Each row was made from one walk, in order. Every step used is in the known rows, and no mark comes twice. Write each row's walk.
In the rows, zero is written as 128.
Known rows:
T, F, Y, Z: [110 105 110 132  98 130 177  93 120 107 126  86 108 124 135 148 165 126
 133  82 163 100 135 131 121  84 132 137 113 133 128 116 113 136 132 176
 118 100  88 151 141 135 142  99 113 123]
T, F, D, U, B: [102  66  90  83  77 140 189  72 122 188 151  54 103  98 152 128 135 130
 115 104 180 126 171  91  92 139  76  97 149 122 111 110 144 160  97 214
 129 123 122 140 117 126 116 123 154 154]
G, K: [110  99 118 139 126 146 170 133  95 142 137  92 135 116 143 155 154 129
 131  96 153 133 136 109 160 109 137 112 160 146 104 159 131 116 104 138
 118 149 147 112 127 122 133 109 133 147]
A, D, C, Y: [108  63 101 124 154 148 152 126 118  97 155  99 127 112 167 127 130 127
 107 123 162  92 134  92 117 169 112 113 152 172  89 137 127 111 105 128
 136 120  97 125 127 122 136 134 155 121]
B, U, D, C: [ 99  73  57 129 118 129 147 130 115  99 140 122  65 121 138 146 105 121
 109  80 149 121 174  78 122 136  79 120 140 176  69 118 160  84 109 175
 151 106 103 126 127 144 133 137 148 134]
U, D, C, Y, F, M: [ 68  87  50 157 107 137 154  75 145  72 174 121 100 126 225 121 101 100
 140 114 167  91 152  93 108 201  95 158 135 169  65 130 159 124  97 197
 127 112  76 152  89 132 140 135 161 114]
C, Y, Z, M: [127 150  91 148 145 130 186 139  93 116 149  34 132 111 139 153 174 147
 134 151 156 136 128 106 108 113 118 119 143 143 126  67 105 128 135 157
  61  99 101 138 116 165 141 106  98 145]
B, U, D: [100  74  63 144 113 134 144 119 114 143 147 126  84 142 123 152 124 132
 122  99 149 136 151 100 111 118  86 106 138 174  84  99 137 107  96 189
 161 114 120 128 120 157 136 129 126 162]
F, Y, Z, J: [115 131  94 135 145 133 169 109 118  87 110  94 139 105 110 175 176 126
 132 107 168 105 124  57 113 105 142 136 141 110 106 125 116 108 155 177
 105 115  80 150 116 120 152 116 137 144]
D, C, Y: [106 101 112 141 135 132 158 122 116  89 146  81 112 119 157 128 126 110
 119 114 153 103 141 103 134 165 120 108 148 146  99 155 140 115 123 127
 108 126  92 103 129 133 135 131 129 114]
Y, F, M: [101 102  84 143  82 141 162  81 127 116 147 156 152 130 187 139 122 115
 148 103 152 107 132 104 109 157 115 155 151 145  90 106 149 126 113 196
 128 130  95 163 107 129 139 131 151 118]
D, C: [125  97  99 128 117 126 151 141 112  87 130 117 108 107 139 143 128 123
 114  97 142 108 164  90 136 151 126 130 150 142  97 145 158 101 134 141
 114 125  95 129 139 126 136 136 157 107]
J, Z, Y, C: [146 120 130 165 145  84 166 136 110 124 100  59 111  90 130 180 136 140
 116 131 163 137 128  98 151 127 112 163 131 169 141  80 139 124 132 180
  93  84 123 118 138 164 129 121 107 120]
M, Z, J, G, K: [124 122  99 118 170 165 181 146  47 157 155  82  92  96 137 225 202 128
 150  93 176 132 113  60 157 126 145 106 168 137 108 138 114 118 133 148
 127 153 159 144 122 103 107  77 145 196]
F, D, C: [104  90  92 100 120 135 144 122 112 117 104 126 102 109 149 143 112 130
 116 105 169 109 182  72 123 174 135 130 163 147  91 146 165 117 136 173
 117 106 106 155 134 117 131 126 169 102]
M, F, D: [ 94  80  99 114 114 154 159  98 118 167 134 135 107 118 160 151 111 140
 124 112 171 135 146 100 116 170 141 122 142 174  97 155 152 156 112 185
 135 118  95 173 128 104  98 112 172 146]
B, U, D, C, Y, Z: [ 83  88  55 135 145 113 162 117 106 109 145  69  54 108 151 148 119 118
 124 110 164 118 158  90 116 126  83 135 136 173  86 109 144  93 134 169
 118  80 103 103 116 162 135 111  99 144]
B, U, D, C, Y: [ 79  78  68 144 134 130 151 113 123  95 157  84  68 132 159 132 104 109
 118  99 156 114 151  92 123 153  76  94 138 181  71 126 140  97  96 163
 141 106  98 102 116 153 132 132 124 143]
Y, Z, M: [143 145  80 131 129 125 179 153  86 118 130  71 131  99 121 164 178 160
 126 134 146 147 148  90 107  93 121 144 146 137 127  53 121 118 143 173
  66  99 106 159 128 157 141 113 125 135]
D, C, Y, F, M, Z: [ 95 114  86 123 131 136 184  80 118  76 157  92 109  98 209 150 130  98
 152 113 171  95 138  90 110 188  99 138 157 161  73 129 155 111 142 172
 105 105  73 148 118 125 104 115 128 102]
M, F, Y, C, D: [ 95  57 104 161 121 151 169  70 168 122 123 106 121 132 166 141  98 119
 109  65 161 109 117 106 171 106 117 142 147 175  97 107 138 169  89 234
 166  92  58 177 154 137  88 127 131 147]
A, D, C: [129  58  88 111 139 145 144 144 111  96 137 136 122  99 148 141 137 142
  96 106 153  97 158  79 119 153 111 142 155 168  87 123 142  98 116 140
 142 123 103 148 137 115 137 139 179 112]
B, U: [115  92 106 135 111 140 159 119 111 136 136 123 123 134 119 146 125 123
 119  90 140 125 134 100 124 111  95  89 155 154  97 106 130  98 113 158
 146 125 115 110 137 152 134 130 108 146]
T, F, D, U: [100  71 106 111  99 138 182  95 105 159 133  92 113  99 132 122 115 127
 124  95 181 114 145 107 115 128 101 101 149 139 126 103 138 171  80 202
 134 125 114 142 115 103 121 118 139 130]
T, A, D, C, Y, Z: [122  85  99  88 156 140 168 123  95  97 141  85 101  75 149 143 154 131
 133 132 162  99 146  90 102 105 104 155 133 145 118 111 110 140 138 151
 120 103  93 121 145 111 122 103 145 121]
A, B, U: [106  71  94 105 119 155 165 131 121 138 151 123 145 129 137 139 127 121
 114  70 159 105 141  99 110 136  98  88 148 152  83  75 120  91  78 151
 149 127 110 134 115 160 135 138 125 165]
A, B, U, D: [ 91  51  56 117 126 148 150 129 127 146 162 131 108 140 148 144 126 130
 110  78 164 113 161  99 102 142  87  96 133 172  71  78 129 101  64 183
 166 119 112 153  95 158 137 141 147 176]
A, B, U, D, C, Y: [ 71  54  58 117 149 148 156 126 134 102 173  90  94 129 175 129 108 105
 110  77 175  93 160  92 114 175  76  92 132 180  56 102 132  89  63 154
 148 110  90 125  88 155 134 145 141 160]
C, D, U: [129  72  95 149 138 128 180 101 106 147 135  95 142 109 119 116 114 128
 117 105 154 116 131  97 137  95  75 107 165 141 120  82 135 163  80 210
 148 118 110 110 129 140 100 161  96 151]
Z, J: [129 115 109 140 138 131 152 138 105 118 125 116 135 106  95 169 162 130
 134 124 148 123 119  70 112 134 142 106 141 116 107 129 124 126 125 156
 114 151 102 147 118 110 142 133 162 157]
C, Y, Z: [113 114 105 148 144 118 165 115  98 139 142  71 110 116 142 156 156 133
 142 141 162 122 129 122 109 118 132 138 139 135 130 126 120 132 141 149
 102 109 113 107 123 156 138 104  86 143]
M, Z, Y, F, D: [ 89  99  85 132 166 109 177  84  92 155  95  98 110  94 152 182 127 134
 137 149 186 138 147  83  88 164 110 133 156 177 109 119 144 167 155 182
  96  68 118 183 129 123  99  86 122 125]
A, B, U, D, C: [ 90  50  48 103 129 146 147 145 131 101 154 121  91 118 161 139 110 118
  97  61 166  99 185  77 114 163  80 112 134 176  57  92 151  78  77 170
 153 110  97 150 102 150 134 148 163 150]
F, M, Z: [145 123 105 117 120 157 166 118 115 112 136 123 109 115 147 169 172 133
 156 107 150 120 132  98 109 136 115 107 152 143  94 111 136 108 155 197
 127 115 103 151 123 141 115 134 136 119]
Y, F: [101  86  92 144 106 116 158  98 107 136 150 131 136 119 158 147 119 123
 124 118 151 127 146 117 113 152 122 163 147 150 107 120 147 138 108 158
 129 136 112 153 129 124 131 114 134 136]
A, D, U, B: [134  43  78  94 120 156 177  99 127 156 171  83 144  91 160 133 147 144
  87 127 166 124 157  66  89 138  51 112 172 143  93  93 137 108  92 181
 158 132 127 119 112 135 133 157 172 156]

Write each row's walk:
[ 71  84 101 110 136 154 166  92 128 120 145  96  96 108 192 130  96 114
 117 116 179 111 146  92 125 207 129 118 144 183  84 185 156 146 112 159
 116 105  71 149 127 103  93 116 164 132] => M, F, D, C, Y
[126 139 106 155 113 108 182  82 111 112 121 113 154 103 182 154 142 118
 138 132 164 118 120  89 113 172  96 174 125 173 113  89 142 118 127 203
  81  87 105 143 105 143 129 135 121 114] => J, Z, Y, F, M
[101 123  88 138 130 175 176  96 104 116 159 110 109 121 167 199 166 116
 125  83 184 102 106  51 131 140 139 154 136 141 114 126 121 124 141 185
 134 111  80 175 120 105 124  91 164 181] => M, F, Y, Z, J, G
[143 138  94 125 134 176 161 126  83 122 156 129 102 117 144 207 198 126
 167  95 173 103 109  48 112 165 131 106 156 117  97  91 122 111 153 201
 139 132 113 175 106 123 126 117 163 166] => F, M, Z, J, G
[131  94 105 172 163 130 179  99 138 125  80  64 106 105 124 167 143 143
 155 106 159 105 111  87 137  95  94 110 161 153 109  48 127 172 149 244
 120  51  98 169 135 176  94 138  92 125] => F, M, Z, Y, C, D
[106  67 102 167 128 132 158  84 155 114 102  99 131 144 137 139 111 126
 120  74 161  96 131 104 162  94 123 131 162 141 105  81 127 157  93 226
 164  94  84 158 152 159 121 133 107 132] => F, Y, C, D
[119  57 110 199 164 107 187 103 131 131  92  38 137  94 114 135  91 134
 115 111 163 105 113  80 155  76  63 112 171 153 136  42 136 188  95 218
 131  75 113 114 126 159 112 149  86 136] => Z, Y, C, D, U
[ 78  84 112 112 110 133 167  99 117 128 130  80  84 116 161 122 121 112
 132 101 177  96 150 117 121 174 135 106 130 149 106 149 132 160 104 161
 108 110  94 143 133 116 120 100 140 117] => T, F, D, C, Y
[113 131  87 138 132 153 159 109  91 112 143 109 120 132 144 198 183 116
 135  89 186  92 120  48 123 122 148 144 151 109 118 101 112 103 148 181
 129 116 104 159 115 129 158  97 143 163] => F, Y, Z, J, G
[147  89 114 178 168  80 199 107 110 142  94  30 128  76 118 146 109 131
 107 124 171 125 121  80 166  99  60 156 151 172 146  34 140 165  93 240
 112  68 122  96 133 166  95 152  67 139] => J, Z, Y, C, D, U
[124  46  86 134 116 116 182  82 144 172 137  38 113  95 145 134 112 134
 105 101 156 126 161  78 137  98  60 133 179 120 112  54 155 160  89 244
 153 108 116 123 137 169 104 151 115 166] => Y, C, D, U, B
[108 102 114 141 114 172 164 134  66 166 164 109 111 141 180 174 161 124
 134  78 170 120 128 104 170 132 137 121 168 146 117 134 124 117  97 142
 142 149 172 123 123 131 136  89 136 166] => J, G, K
[122 142  91 129  98 143 199 114 116  89 130  56 126 118 134 146 182 144
 126  91 155 114 131 106 117  76 120 125 120 138 126  58  96 131 127 185
  72  89  74 178 134 145 143  98 129 123] => T, F, Y, Z, M
[138 161  99 113 115 152 201 111 123  83 160  82 146 112 178 150 164 131
  93 108 160 146 123  88 142 149 103 133 117 198 102  96 124  98 103 197
  88 102  58 163 130 127  96 128 154 137] => J, Z, M, F, Y
[120 123 111 156 140  83 180  98  91 132 121  94 135  93 159 165 136 122
 115 145 159 138 130 105 120 164 102 177 118 181 126 104 142 125 123 166
  83  94 118 132 128 139 116 117 107 134] => J, Z, Y, F
[138 120 117 167 145 136 177 120 137  95  90  63 106  98 137 184 149 138
 152 109 160 113 118  82 130 114 100 114 158 152 107  74 137 134 170 201
 108  69 105 157 123 161 127 126 129 102] => F, M, Z, Y, C
[ 59  75  86 138 133 125 187  54 106 148 156  85 149 104 193 119  78 103
 123 140 200 114 136  91 107 180  91 125 179 163 107 112 149 167  78 192
 129 121 113 126  98 109 121 110 113 137] => C, Y, F, D, U
[128 151  80 132 123 146 185 119 114  77 122  72 150 123 142 152 174 144
 117 111 160 125 143  78 114  95 116 126 149 138 112  70 112  99 143 184
  76  86  83 163 126 155 148 118 126 119] => F, Y, Z, M
[127 127  93 138 114 160 183 141 113 113 163  92 133 112 150 150 148 145
 114 115 138 152 128  97 123 137 112 105 134 176 104  98 126 139 104 169
  94 121  76 175 127 123 106 126 170 153] => Z, M, F
[120  56  97 168 144 110 194  81 151 160 110   4 125  93 134 138 112 137
 101 117 162 125 138  67 132  88  39 109 172 127 120  46 144 175 104 231
 125  74 112 118 131 180 109 157 106 157] => Z, Y, C, D, U, B
[ 75  94  87 103 144 136 175  97 112 132 132  76  80  84 191 149 108 123
 120 123 191 119 156  88 117 172 133 157 141 175 100 166 158 143 149 169
  93  80  74 150 124 113  95  95 139 130] => M, F, D, C, Y, Z
[114  73  83 116 170 131 162 130 102 104 143  82 110  86 159 144 145 137
 112 135 171  94 145  86 109 144 114 154 150 167 105 122 126 108 137 137
 112  94 105 124 129 133 137 115 129 121] => A, D, C, Y, Z
[119 118  99 134 125 136 164  99 123  99 116 106 131 128 144 158 157 127
 122 101 165 114 144  97 120 101 129 142 146 133 112 122 129 101 152 177
 120  99  93 135 132 143 150 117 117 115] => F, Y, Z
[110  80  62 135 122 123 135 140 119  94 138 122  69 114 146 146 126 133
 111 102 151 121 182  91 123 161 113 144 127 159  87 144 166 110 117 173
 132 117  99 144 121 129 140 139 176 120] => U, D, C
[ 86  89  83 134 171 113 204  72  89 144 110  70 123  67 152 164 104 125
 120 144 198 130 143  63  94 151  66 122 175 175 115  94 151 166 131 197
 108  72 122 148 109 111  92 108 115 120] => M, Z, Y, F, D, U
[ 79  80  79 122 109 120 152  81 105 163 129 146 134 121 172 149 106 130
 129 125 176 125 161 101 101 177 136 163 161 160 100 121 153 152 109 192
 128 120 117 180 124 113 125 100 146 134] => Y, F, D
[ 86 107  98 160  98 145 168  63 133 117 166 115 154 139 202 126 121 100
 156 123 164  98 111 117 106 177 112 132 148 146  92 114 130 138  99 181
 122 130  90 141 101 139 137 128 125 128] => C, Y, F, M
[110 106  62  85 101 174 213  91 131 161 171  45 135  88 186 136 131 147
  90 127 174 160 166  44  90 164  51  95 169 159  86  86 152 144  97 227
 101 109  85 171 105 127  90 137 193 165] => Z, M, F, D, U, B
[140 121 104 123 168 126 165 138  86 121 128  94 103  83  89 195 188 137
 146 127 154 135 123  70 105 129 133 103 143 129 103 131 126 126 155 162
 112 138 107 155 129 110 111 117 145 162] => M, Z, J
[100 119  92 130 143 152 186  92 132  94 128  97 128  92 138 177 163 123
 122 102 171 112 113  59 125 118 138 147 127 138 101 154 124 124 147 178
 111 111  54 169 118  96 120 111 160 157] => M, F, Y, Z, J
[138 113 115 114  96 154 179 108 115 127 144 102  87 111 135 158 180 130
 163  85 150 110 126 129 108 122 115 101 121 138 105 102 120 139 139 197
 124 117  96 163 131 133 106 115 132 122] => T, F, M, Z
[ 91  83  74 153 140 124 142 123 125  95 157  88  71 123 166 135 124 121
 122 120 161 111 157 103 124 173 110 122 129 165  86 153 148 119 101 157
 127 116  94 121 110 137 138 132 154 128] => U, D, C, Y
[ 79  49  82 130 146 130 162  96 115 101 170 111 138  98 197 126 111 115
 106 131 170  93 142  92 111 190 102 158 151 186  86 126 135 127  91 134
 135 123  95 143 125 110 131 115 152 123] => A, D, C, Y, F
[ 52  67  48 149 126 115 161  85 120 101 172  99  79 120 192 135  83  93
 115 103 163 115 155  97 117 174  68 133 139 194  65 118 155 110  84 167
 141 105  93 125 113 139 125 112 122 146] => B, U, D, C, Y, F
[ 74  88  94 148 127 116 166  91 114  91 157  94 120 108 191 128 104  97
 120 120 161 105 145 109 125 186 113 147 147 159  96 150 153 128 110 133
 105 127  85 128 125 122 130 112 130 119] => D, C, Y, F
[128  51 103 166 141 115 179 107 122 143 122  76 125 100 120 131  92 130
 116  97 162 114 135  92 160  83  78 137 177 139 125  51 147 173  77 233
 158 111 113 121 139 151 107 145  94 144] => Y, C, D, U
[ 88 130  77 120 147 150 198 110 103 153 146  48 117 101 177 153 144 149
 132 152 182 145 129  88 102 150 125 125 141 178 115  93 121 165 129 191
  67  79  81 178 113 133 101  90 131 158] => C, Y, Z, M, F, D
[117 122  94 129 150 152 178 143  46 164 144  80 110  98 145 212 193 131
 149  98 182 119 119  59 157 107 157 154 162 116 125 121 114 113 142 151
 109 142 161 134 111 113 140  72 133 195] => Y, Z, J, G, K
[129  68 106 175 193 104 201 108 112 133  89  18 105  72 105 162 116 138
 120 114 169 119 119  76 150  71  54 110 174 159 133  44 135 182 125 224
 121  60 113 124 138 157  80 136  70 136] => M, Z, Y, C, D, U
[110  92 118 159 107 136 153 105 158  82 115 102 130 140 149 154 120 122
 118  79 165 103 136  98 151 115 131 135 166 142 101 106 139 118 111 188
 147 114  90 149 140 145 159 124 141 109] => F, Y, C
[105  93  85 164 125 160 194  94 160  99 130  68 139 130 163 139 118 137
 102  74 155 123 116  90 162 100 106 126 151 181  98  52 121 172  85 242
 128  81  45 202 148 147  87 130 142 152] => Z, M, F, Y, C, D
[145 138 128 152 147 102 171 129  92 127 109  78 127 101 123 163 161 139
 122 142 155 137 125  99 126 146 110 135 117 169 136 113 130 112 134 160
  80  92 119 107 130 154 124 136 106 130] => J, Z, Y
[110 126  89 140 159 132 160 134  71 104 153  68  87  97 159 187 167 111
 136 113 182  93 123  51 130 161 141 148 149 117 119 110 127 113 153 142
  96 117 106 129 116 124 144  93 133 164] => D, C, Y, Z, J, G
[136  73 103  87 125 153 151 135 109  90 134 134 115  87 135 140 144 135
 118 104 145 104 157  80 111 116 102 140 140 147 103 119 127 132 116 160
 147 132  97 143 154  93 115 129 196 112] => T, A, D, C
